(in the rows, 128 means zero)
Known rows, with every step that occurs
D > Y > Z: [160 123 154 116 105 138 116 119  80 143 148 106 161 133 136 115 129 122
 133 110 112 155 148 137 178  93 146 135 126 120 140 130 103]
D > Y: [147 117 164 128 124 118 116 127 109 135 132 114 132 113 131 121 133 124
 151 104 108 152 138 140 157 120 142 143 145 111 136 145 125]
B > D > Y: [152 149 152 122 150 129 120 115 111 152 120 141 131 107 134 147 132 131
 140 103 133 144 130 176 167 109 118 130 178 111 120 143 121]
B > D > G > K: [154 144 145 106 168 126 144 107  81 161  81 155 136  97 145 123 140 122
 132 117 126 129 122 137 137 111 102 107 158 118 105 144  98]
J > B > K > D: [106 125 129 136 163 120 106 141 173  98 140 132  76 176 119 189 124 141
 172  64 143 192 113 131 110 130 105 135  87 111 159 167 111]
G > D > B > K: [152 112 149 122 141 140 138 126 120 178  53 169 119 149 118 148 125 115
 131 142  96 145 130 120  97 121 104 109 140 117 135 133 133]
Y > J > B > K > G > D: [118 142  95 124 135 149 161 139 152 104 100 160 113 172 133 156 102 117
 154  86 164 149 122 108 116 168  97 124  72 121 195 136  77]
E > Z > D > G: [123 146 123 110  86 157 127 120 117 135  76 171 143 119 120 117 137  99
  98 130 113 164 134  88 150  98 116 149 164 131 131 172 138]
G > D: [135 126 109 164 117 160 141 121 134 162 109 144 110 148 115 117 117 120
 121 144 115 126 131 105 121 132 118 107 130 123 129 149 122]
Z > B > K: [106 129  91  74 138 127  83 129 151  96  95 161 127 125 136 176 126 138
 151 145 136 175 146 119 121 118 139 145 107 151 135 121  96]
J > Y > Z > G > K > B > D > N: [140 175 147 101 120 130 155 115 100 181 102 103 178 129 161 204 103 125
 136  74 172 139 171 112 162 100  88 156 103  85 123 128  85]
E > Z: [120 136 107 111 107 145 138 131 135 103 107 143 151 121 118 122 136 140
 116 131 123 138 122 104 143 107 111 142 137 131 136 157 129]
K > E > Z > G > D: [113 155 100 107  88 181 146 141 168 144 103 121 102 165 122 120 126 124
 101 103 129 140 197  45 115 104 108 156 139 146 153 147 125]
E > Z > J > X: [ 90 148 101 104 120 145 136 135 137 103 114 151 162 138 145 135 126 153
 163 107 142 140 111  90 149 119 105 156 117 143 153 150 102]
E > Z > J > Y: [ 89 146 123  94  97 119 153 147 119 106  70 148 177 109 151 161 120 164
 159 107 140 124 130  95 137 132  89 152 121 138 142 160 114]
E > Z > K > G > D > Y > J > X: [103 147 107 101 112 167 182 155 152 153 123 141 159 161 109 113 119 109
 166 113 133 148 127  67 150 143 107 169 106 147 179 174  79]
B > D > N: [161 164 146 109 148 134 113 112 141 152  99 163 131 111 147 194 114 136
 120 114 137 139 115 159 155  98  88 141 204 123 100 152 129]
J > B > D > G > K > Z > E: [141 170 118 111 139 132 180 121 111 147 109 153 109 130 134 130 136 138
 130  54 153 152 118 124 124 108  74 133 153 108 135 138  89]
B > K > G > D > N: [150 115 128 119 149 141 107 134 152 160  61 150 117 172 138 169  98 131
 156 134 115 164 125 109 117 118 114 140 138 125 131 164 122]
G > K > E > Z: [118 136 120 101 129 136 157 128 114 118 109 103 143 134 143 133 147 112
 120 101 124 134 152  72  89 120  87 146 121 153 130 141  86]
B > D > G: [151 145 135 100 157 136 126 118  98 160  86 161 119 101 137 133 135 138
 121 111 133 140 127 148 152 100 116 119 187 107 115 138 123]
J > Y: [110 135 138 131 123 108 153 154 101 144 118 121 148 116 139 163 123 151
 149 102 159 126 122 128 131 152 114 124 120  94 117 128 123]
Z > D > N: [139 158 159 135  97 138 104 110 151 155 107 161 130 134 140 182 108  79
 108 130 121 156 131 118 139 115 108 160 175 144 109 159 142]
Z > B > D > Y > J: [124 166 106  66 133 145 109 111 133 111 115 158 140  86 146 178 126 117
 138 107 158 162 162 144 171 127 119 152 150 140 154 122  76]
Y > D: [114 137 124 145 118 141 116 124 164 131 116 145 133 170 136 132 116 106
 124 130  96 170 150 120 144 117 115 111 130 121 117 143 115]
G > K > E > Z > B > D: [107 166  84  70 141 153 142 120 129 119  93 130 140 115 149 175 143 115
 120 105 150 152 166  79 103 114  79 155 145 160 121 133  65]
B > D > G > K > Z: [150 144 136  91 154 131 152 100  84 158  81 139 123 111 150 120 150 149
 121  94 123 118 134 140 136 105  83 116 168 122 124 151  94]
Y > J > B > K > D: [105 138 125 107 148 124 121 134 172  73 149 140 104 170 126 187 120 125
 157  58 159 168 123 131 114 151  90 131  60 133 200 147  84]
Y > Z > D > G > K: [146 143 141 120  95 152 136  99  62 171 109 143 170 141 142 109 129  69
 100 139 115 149 150  94 146  98 125 117 109 147 121 133  87]
Z > G > K > B: [119 139 134 124 129 126 147 106 146 141 117  90 127 135 131 119 125  90
 140 103 135 123 187  83 118 128 128 161  57 114 155 127 107]
Y > J > G: [107 135 126  93 124 129 163 150 139 104 125 133 145 144 135 192 132 112
 143  88 167 122 141 151 113 169 100 113  90 137 178 120 105]
Z > B: [104 140  88  95 122 142 104 127 145 111 114 138 123 108 135 159 124 125
 133 139 141 159 154 101 134 131 142 154 127 141 129 117 105]
Y > Z: [142 134 116 114 108 150 130 117  96 138 145 117 162 149 134 124 123 127
 107 134 132 132 141 124 151  97 133 119 107 137 132 110 103]
Y > Z > D > B > K: [146 142 153  96 104 145 121 109  90 171  91 161 169 164 133 164 126  75
  99 142 121 161 145 134 126  95 116 127 122 147 135 105 120]
B > K > E > Z: [117 127 113  68 132 134 107 143 146 101  90 134 129 161 134 161 142 150
 123  98 128 162 149 109  95  91 101 151 131 150 148 138 110]

Rows
[141 108 163  78 168 111 133 145 111 160  54 131 134 144 137 160 127 115
 152 122 120 155 133 131  98 132 122 148 138 109 139 106 143]
D > B > K > G
[123 147 147 132 124 124 154 117 137 135 126 124 140 130 134  96 125 102
 147 133 124 109 162  89 127 138 130 127  71 151 131 131 113]
Z > G > K
[146 141 141  97 146 127 136  82  85 156  96  99 171 123 163 162 126 101
 150  81 132 137 168 133 139  98  95 160  96 122 153 130  57]
G > K > B > D > Y > Z > J
[141 166 138 144 148 130 147 128 126 126 127 150 102 114 133 167 125 132
 158  58 154 168 112 163 166 126 103 137 166  81 134 152 106]
J > B > D > Y
[140 146 140 101  99 158 134 110  66 179 114 117 150 157 153 126 134  63
  90 110 123 159 175  77 120  95 118 134 125 152 128 119  79]
Y > Z > D > G > K > E
[ 96 143 119  69 121 137 187 150 129  94 109 113 158 150 146 196 148 101
 137  65 162 127 162 104  85 160  66 128  84 157 180 131  71]
Y > J > G > K > E > Z
[111 130 115  89 118 142 121 107 136 132  69 139 125 147 158 119 134 117
 131 109  78 187 181  75 146 105 103 131 136 125 129 157  70]
Y > D > G > K > Z > B
[128 137 163  44 129 129 131 146 142 139  58 137 127 150 133 158 143 123
 124  98 112 161 181  92  96  94 103 168 144 136 155 113 143]
D > B > K > E > Z > G
[107 122 136  77 121 138 158 151 140 133   4 182 150 155 135 205 130 136
 169 114 109 152 141 111  94 123  72 130 127 145 162 169 131]
E > Z > J > G > D > B > K
[118 167 141  90 159 121 160 129 113 133  67 146 104 121 177 173 124 124
 168  45 147 146 147  95 101 131  73 150 149 134 146 136  69]
Z > J > B > D > G > K > E
[145 111 130 154 131 157 140 138 118 182 101 108 107 149 127 112 110 109
 154 118 118 152 148  98 144 144 143 143 142  98 140 155 124]
K > G > D > Y
[128 134 145 111 133 130 129 130 107 119 177 120 152 127 140 126 134 120
 163  71 148 150 122 135 176 144 131 142 107 108 177 123  81]
D > Y > J > X
[132  95 173 111 165 111  64 128 146 126 137 111 104 165 121 164 136 139
 173  87 105 189 141 149 128 104 131 141 105 129 154 177 123]
B > K > D > Y
[ 94 141 121 118 142 128 126 134 131 130 136 136 141 146 156 142 118 142
 179 101 150 131 114 111 135 139 121 146 106 139 147 122  97]
Z > J > X
[135 145 152 119 116 121 149 132 120  89 146 129 128 115 136 142 125 113
 157  55 140 156 132 133 162 150 114 146 111 104 186 137  87]
D > Y > J > B
[126 152 149  75 147 107 167 114  69 163  52 143 146 101 175 153 136 170
 158  74 140 108 141 129 129 125  64 126 155 124 130 153  82]
B > D > G > K > Z > J > Y
[130 138 153  83 130 116 128 144 131  85 133 125 114 146 148 171 132 121
 160  31 145 177 151 130 127 137 104 157 110 119 197 128  73]
D > Y > J > B > K > E
[118 147 111  61 130 143 153 128 150 151  63 146 138 114 107 145 138 126
 121 108 116 151 146 101 129  78  94 184 157 122 148 172 112]
E > Z > K > B > D > G
[107 127 131 110  97 149 153 148 138 126  53 155 145 140 135 173 127 136
 175  97 111 152 151 104 135 126  94 140 133 139 162 194 120]
E > Z > J > G > D > Y
[130 139 169 107 124 122 119 117 124 164  70 176 138 145 126 173 132  72
 118 138 114 161 135 140 100 126 110 136 144 139 128 121 148]
Z > D > B > K
[129 157 111  88 141 142  98 118 131 131 108 151 124  89 140 178 127 127
 145 116 144 174 156 145 169 112 130 154 174 126 122 132  97]
Z > B > D > Y
[109 158 108 130  81 160 133 116 145 121 104 165 151 135 115 136 130  96
  97 141 130 149 132 102 141 112 108 147 143 149 131 165 135]
E > Z > D
[151 158 148  97 140 132 130 109 113 128 130 149 149 102 140 152 131 120
 131  90 146 131 137 176 171 126 103 128 154 128 157 132  96]
B > D > Y > J
[126 153 131  83 167 131 151 104  86 160  91 144 132 126 170 129 141 160
 160  74 142 121 122 128 141 113  79 129 152 129 138 147  69]
B > D > G > K > Z > J > X
[119 113 151 143 165 120 123 112 133 140 154  90 117 150 126 144 136 105
 151 107 117 142 137 106  99 141 105 124  79 145 132 165 101]
G > K > D
[130 112 145 153 121 146 154 154 127 169  99 129 106 155 119 182 131 116
 167  93 123 159 146 140 127 145 119 107 136  97 142 170 128]
J > G > D > Y
[155 157 148  94 128 141 117 105  91 152 113 143 165 123 157 153 119 134
 144 104 132 138 150 161 178  89 113 134 154 145 139 132  92]
B > D > Y > Z > J
[114 155 115 108  90 151 140 132 162 107 109 144 144 129 117 102 126 136
 122 131 127 132 158  83 156 104 127 149 114 142 148 154 144]
E > Z > G
